Known rows, with every step that occurs:
g-f-p: -30  -78  -170  16  -28  71  23  76  -81  180  -195  15  -48  -133  -187  -157  37  3  -186  188  59  174
z-b-g-f: -118  -24  -33  -32  -229  72  119  114  102  -63  -59  11  -19  82  -20  -194  39  -17  52  -54  137  107
z-b-g-f-p: -73  -52  -124  -52  -134  98  139  128  -2  62  -228  -4  -76  -7  -167  -218  -67  -98  -12  62  107  150
q-b-g-f: -163  -168  -25  5  -242  112  120  66  121  -162  -182  -86  -12  -12  7  -313  -5  -124  -18  -3  142  -139
q-b: -67  -79  -73  -50  -10  62  6  39  119  -396  -9  -43  15  -21  41  13  -95  -61  -11  43  143  -133
q-b-z-f: -11  -64  -119  -68  -242  56  42  21  85  -530  26  68  -35  -31  17  -208  -115  22  44  -70  93  -329
g-b-z: 50  -15  -78  46  2  31  10  14  -48  24  11  -33  -92  19  -76  -76  13  158  -233  -27  25  -213
g-f-z-b: -138  90  -86  8  -218  82  34  120  73  -49  -27  159  25  2  -132  -155  6  70  -159  6  88  240
f-g: 70  -17  -96  36  22  12  21  4  -28  -118  -221  -61  -102  -36  -29  -231  -130  -45  25  -6  58  -6
b-p: -13  -59  -71  116  33  -2  38  24  90  -196  -108  -38  -9  -52  -39  45  -56  14  -17  22  63  -126
p-f-g: 34  23  -43  10  -31  44  38  -28  -49  -320  -368  -9  -20  -31  -75  -147  -134  -105  91  62  58  72
q-b-p-f: -137  -69  -21  47  -95  72  90  -6  133  -697  -282  -47  75  -47  -44  144  -125  -152  65  33  123  -219
p-f-z-b-g: -35  96  30  -50  -85  108  114  86  102  -374  -271  90  103  67  -82  -255  -198  -68  145  -1  73  54
f-p-b-g: 53  -53  -63  -27  46  89  90  43  18  -187  -419  -141  18  -43  -154  -268  -144  -80  40  130  81  106
q-b-p: -105  -103  -77  69  -36  36  72  24  148  -517  -151  -98  -16  -55  7  58  -132  -112  -26  -33  113  -294
z-f-g-b: -1  41  -133  -11  -215  43  86  57  -25  -38  -137  -39  -52  -23  -105  -142  -45  88  -41  -108  79  -62
z-f-g-b-p: -32  15  -143  113  -252  18  148  19  22  -203  -259  -72  -78  -69  -123  -48  -103  27  -48  -147  52  -217
g-f-p-b-z: -12  -33  -136  27  -120  78  41  -6  -130  -104  -322  -12  -66  -111  -260  -267  26  56  -229  133  29  164
q-b-z: -5  -93  -83  -8  -45  50  9  -13  46  -432  -38  -5  -93  -13  59  -194  -120  -28  -59  -10  72  -315
z-b: -26  60  -82  -87  6  20  18  101  98  -274  127  24  13  77  -8  124  -53  33  48  -49  139  91
g-b: -11  -3  -67  -8  12  50  1  75  24  72  54  -65  14  22  -68  91  40  132  -195  -7  99  -52
p-f: 0  3  -10  -32  -8  54  -13  17  24  -306  -122  36  88  -5  -65  58  -13  10  68  120  90  70

Rows:
75  -10  -115  -13  -181  11  8  -2  21  -232  63  90  -26  -22  -27  -212  -46  145  50  -29  32  -185 -> b-z-f
1  70  -4  18  8  91  -7  22  25  -237  -270  130  111  -72  -112  -175  -103  29  -32  139  29  97 -> p-f-z
89  2  -109  85  -31  20  58  -35  -129  8  -226  -81  -217  -3  -77  -276  -107  64  -198  -103  -17  -220 -> f-g-b-z
69  60  -93  7  -283  20  55  -62  -33  -500  -274  -17  -69  -43  -91  -368  -104  57  75  -108  37  -42 -> p-b-z-f-g
-91  9  -16  86  -46  58  98  21  29  -274  -227  -84  80  -11  -159  241  12  50  -110  28  72  -148 -> g-b-p-f
-18  3  -49  136  -63  16  111  -62  -17  -435  -486  -68  -52  -77  -89  -62  -174  -143  105  19  26  -83 -> b-p-f-g
36  16  -112  -22  -211  42  38  41  -23  -72  76  63  -33  9  -85  -107  24  223  -122  -104  35  -248 -> g-b-z-f
49  18  -34  13  -45  28  -16  -40  4  -408  -94  -36  -10  6  -62  -140  -11  89  -52  12  48  -17 -> p-b-z
-89  77  -7  135  -57  86  91  23  38  -202  -360  5  104  -58  -203  23  -86  65  -209  46  7  -107 -> g-b-p-f-z
-187  66  -91  118  -232  51  104  85  113  -150  -162  105  17  -52  -152  -91  -32  32  -156  -53  55  89 -> g-f-z-b-p
-101  8  22  70  -248  123  96  43  79  -50  -383  -15  102  -46  -129  -538  27  20  -78  43  57  182 -> p-b-g-f-z
-96  76  -29  9  -85  29  99  37  99  -618  -122  30  70  63  -93  274  -85  -54  135  -33  116  10 -> z-b-p-f
-62  -52  -19  92  -178  100  90  76  53  204  -297  45  9  -63  -63  -576  -25  19  -99  52  25  33 -> b-g-f-z
53  48  -53  51  -89  57  82  -50  -168  -180  -382  -38  -118  0  -125  -172  -100  12  -121  -29  -11  -167 -> p-f-g-b-z
-8  65  -22  -14  -31  75  102  109  141  -140  -138  46  9  49  -30  -325  -205  -29  83  -43  67  8 -> f-z-b-g
29  -21  -93  -91  -159  94  118  53  41  -268  -347  -84  73  -66  -170  -290  -119  -18  134  66  100  73 -> z-f-p-b-g
113  -1  -148  29  -217  1  58  -38  -56  -261  -166  70  -149  -50  -19  -437  -146  37  73  -106  4  -195 -> b-z-f-g
-162  -106  -19  48  -250  137  119  69  115  -101  -328  5  -3  -75  -36  -550  -76  -104  -98  22  75  -112 -> q-b-g-f-z
